Each row comes from the steps of one walk. Every step used is in the known rows, and no mark comes twice. Write the walk behind each row, first mark first.
In the rows, zero is written as 128.
Known rows:
M -> R -> H -> N: [126 131 129 165 103 122 148 112 124 125 142 101 118  89 164 170 111 133
 106 136 143 148 141]
H -> N -> M: [106 142 108 143 138 129 131 107 142  99 155 115 114 111 121 127 137 147
 148 137 148 138 111]
Y -> N -> M -> R: [118 167 150 127 133  99 159 117 135  85 181 160 103  74 134 197  89 181
  99 133 159 107  88]
H -> N -> M -> R -> Y: [109 151 145 166 158 111 125  97  93 103 186 114 144  87 120 165 134 108
  90 163 141 126 109]
B -> Y -> R -> H: [145 100 150 158 114  82 110 155 138 147 125 158 152  79 156 143 110  71
  72 138 156 143 109]
G -> Y -> B -> M -> R: [134 202 169 146 178 108 141 148 102 101 173 143 137  33 130 218 131 155
 114 155 119 135  76]
H -> B -> Y: [116 139 118 116 129 118  82 109  86 126 125 118 170  93 162 109 124 101
 110 142 124 156 125]
N -> M -> R -> H: [150 115 130 166 141 106 182 149 151 122 160 126 115  85 151 199 115 104
 107 157 147 145  81]
B -> Y -> R: [120 137 156 135 125  91  91 141 120 145 140 186 165  91 128 127 108  89
  65 116 151 123 115]
V -> H -> N: [137  95  99 134 120 142 111  88 103 112 129 118 131 115 152 131 121 169
 135 129 107 139 134]
M -> R -> H: [151 115 141 157 118 112 162 140 131 140 137 120 124  96 162 186 107 109
  97 143 136 141 119]
N -> M -> R -> Y -> B: [123 149 171 156 174  98 128 134 115  79 167 132 136  62 123 203 132  91
 119 181 126 130  92]
M -> R: [124 152 148 135 127 120 146 126 115 137 152 145 138 106 132 169 106 129
  89 120 129 121 127]
H -> N -> M -> R: [101 168 126 152 136 123 148 105 127 106 181 131 123  89 125 166 115 145
 109 128 150 131 112]
R -> Y: [136 111 145 143 152 117 107 120  94 124 134 111 148 125 122 128 147  91
 109 161 122 123 127]
N -> M: [129 127 117 137 151 119 147 137 149 113 152 135 118 118 118 143 135 122
 139 145 140 131  89]
G -> Y: [157 157 139 137 161 124 115 143  95 140 134 129 142 107 134 145 135 150
 108 127 122 129 109]
N -> M -> R -> Y -> G: [109 152 151 162 182  77 132 118  91 131 200 143 143  91 100 167  98 109
  75 169 135  96  58]
G -> Y -> R -> H -> B: [151 132 133 173 136 107  80 141 127 114 127 139 127  63 164 168 135 130
 104 139 117 158 122]
N -> M -> R -> Y: [133 134 157 158 173 102 142 126 100 115 180 136 148  94 117 180 132  84
  80 170 134 119  86]
N -> M -> R: [126 152 138 143 150 114 164 135 135 121 175 152 128  96 123 183 111 123
 101 136 139 124  89]
H -> B: [111 134 109 123 122 137  96 104 120 106 124 113 130 113 146 123 134 132
 144 134 110 150 143]

Which walk is each row?
[131 134 152 161 135 104 172 146 154  90 152 119 109  42 154 217 127 114
 142 177 130 157  87]  Y -> B -> M -> R -> H
[ 83 165 137 154 169  91 101  85  68 116 201 123 152  66 114 160 115 118
  87 183 107 119  73]  H -> B -> M -> R -> Y -> G
[110 148 132 122 142  84 100 124  85 164 147 141 163 108 127 101  85 119
  87 137 143 111  82]  B -> Y -> G
[116 159 141 139 146 117 169 125 121 128 182 148 135  86 119 180 122 127
  98 145 133 125  89]  B -> M -> R
[124 143 159 153 169 107 148 116  88 122 187 131 157  82 113 179 141  90
  79 176 125 121  88]  B -> M -> R -> Y
[109 178 140 116 134  89 111  98  94  83 179 150 146  39 168 179  86 154
  81 147 158 135  84]  H -> B -> Y -> N -> M -> R
[155 165 136 158 150  94 131 123 110  75 168 120 104  26 187 225 106 191
 103 161 143 150  76]  G -> Y -> N -> M -> R -> H -> B
[130 115 143 163 164 113 112  92  90  61 168 123 138  49 147 204 124 132
 125 183 105 140  97]  V -> H -> N -> M -> R -> Y -> B
[128 153 177 134 134  94 117 100  80  95 163 136 133  79 138 181 103 150
  71 151 141  97 126]  M -> R -> Y -> N
[143  84  92 124 128 144  96  94 103 105 120 122 136 106 166 143 124 151
 140 143  80 154 127]  V -> H -> B
[148 140 132 192 151  98 115 142 150 107 157 141 112  62 136 171 137 143
 107 139 156 148  92]  G -> Y -> R -> H -> N -> M
[115 141 119 159 151  70 123 123 101 137 175 124 149  47 168 169  77  99
  82 172 144 150  48]  N -> M -> R -> H -> B -> Y -> G
[ 99 164 159 163 157 106 113 104 106  64 174 112 132  55 125 187 136 116
 128 173 133 135 112]  H -> N -> M -> R -> Y -> B
[123 102 122 165 102 111  90 125 161 103 120 138 113  86 158 151 128 108
 124 138 123 159 139]  Y -> R -> H -> B
[173 160 154 161 158  85 164 146 121  96 172 136 103  41 168 232  99 184
  86 156 161 129  63]  G -> Y -> N -> M -> R -> H
[170 126 151 176 143  97 110 163 137 137 130 156 125  80 145 173 127 125
  90 131 137 139 107]  G -> Y -> R -> H
[119 139 125 169 121 117 172 108 130 114 169 102 117  68 151 181 129 132
 114 159 147 153 103]  B -> M -> R -> H -> N
[122 113 129 174 125  84 114 132 153 116 153 145 138  62 150 142 120  90
  93 149 175 155  90]  B -> Y -> R -> H -> N -> M
[127 105  95 117 142 100  67  91  59 140 138 135 170  84 166 115  81 142
  99 150  96 137  80]  V -> H -> B -> Y -> G
[139 126 132 145 119 103 114 123  90 136 133 109 167  60 196 167 104  82
  79 155 131 169 115]  M -> R -> H -> B -> Y
[106 148 141 151 162 115 114  93  78 101 183 115 158  67 132 172 149  96
  95 184 107 141 103]  H -> B -> M -> R -> Y
[117 159 172 137 150  91 141  97  89  86 192 139 132  58 124 191 119 150
  76 176 146 103  86]  B -> M -> R -> Y -> N
[142 101 112 139 120 109 100 124 105 129 109  92 155  81 190 126 126  83
 117 164 129 177 117]  R -> H -> B -> Y
[113 128 142 146 158  92  93 112  85 138 153 118 142 124 104 113 115 115
 102 163 121  99  98]  R -> Y -> G
[110 153 160 153 158  84 110 109  69 147 178 135 153 100 110 155  92 114
  63 154 124  90  97]  M -> R -> Y -> G
[160 165 161 169 168 101 159 159 120 104 159 120 123  22 159 234 133 136
 122 178 125 158  68]  G -> Y -> B -> M -> R -> H
[123 150 180 148 150 106 108 125  93  94 145 126 145  71 132 188 127  98
 108 166 116 124 130]  M -> R -> Y -> B
[ 88 167 141 169 167  86 114  88  83 117 204 124 137  85 102 153 102 132
  81 163 143 102  81]  H -> N -> M -> R -> Y -> G
[137 129 124 116 140  95 111  88  76  81 173 158 152  32 189 198  76 172
  78 157 128 139  71]  V -> H -> B -> Y -> N -> M -> R
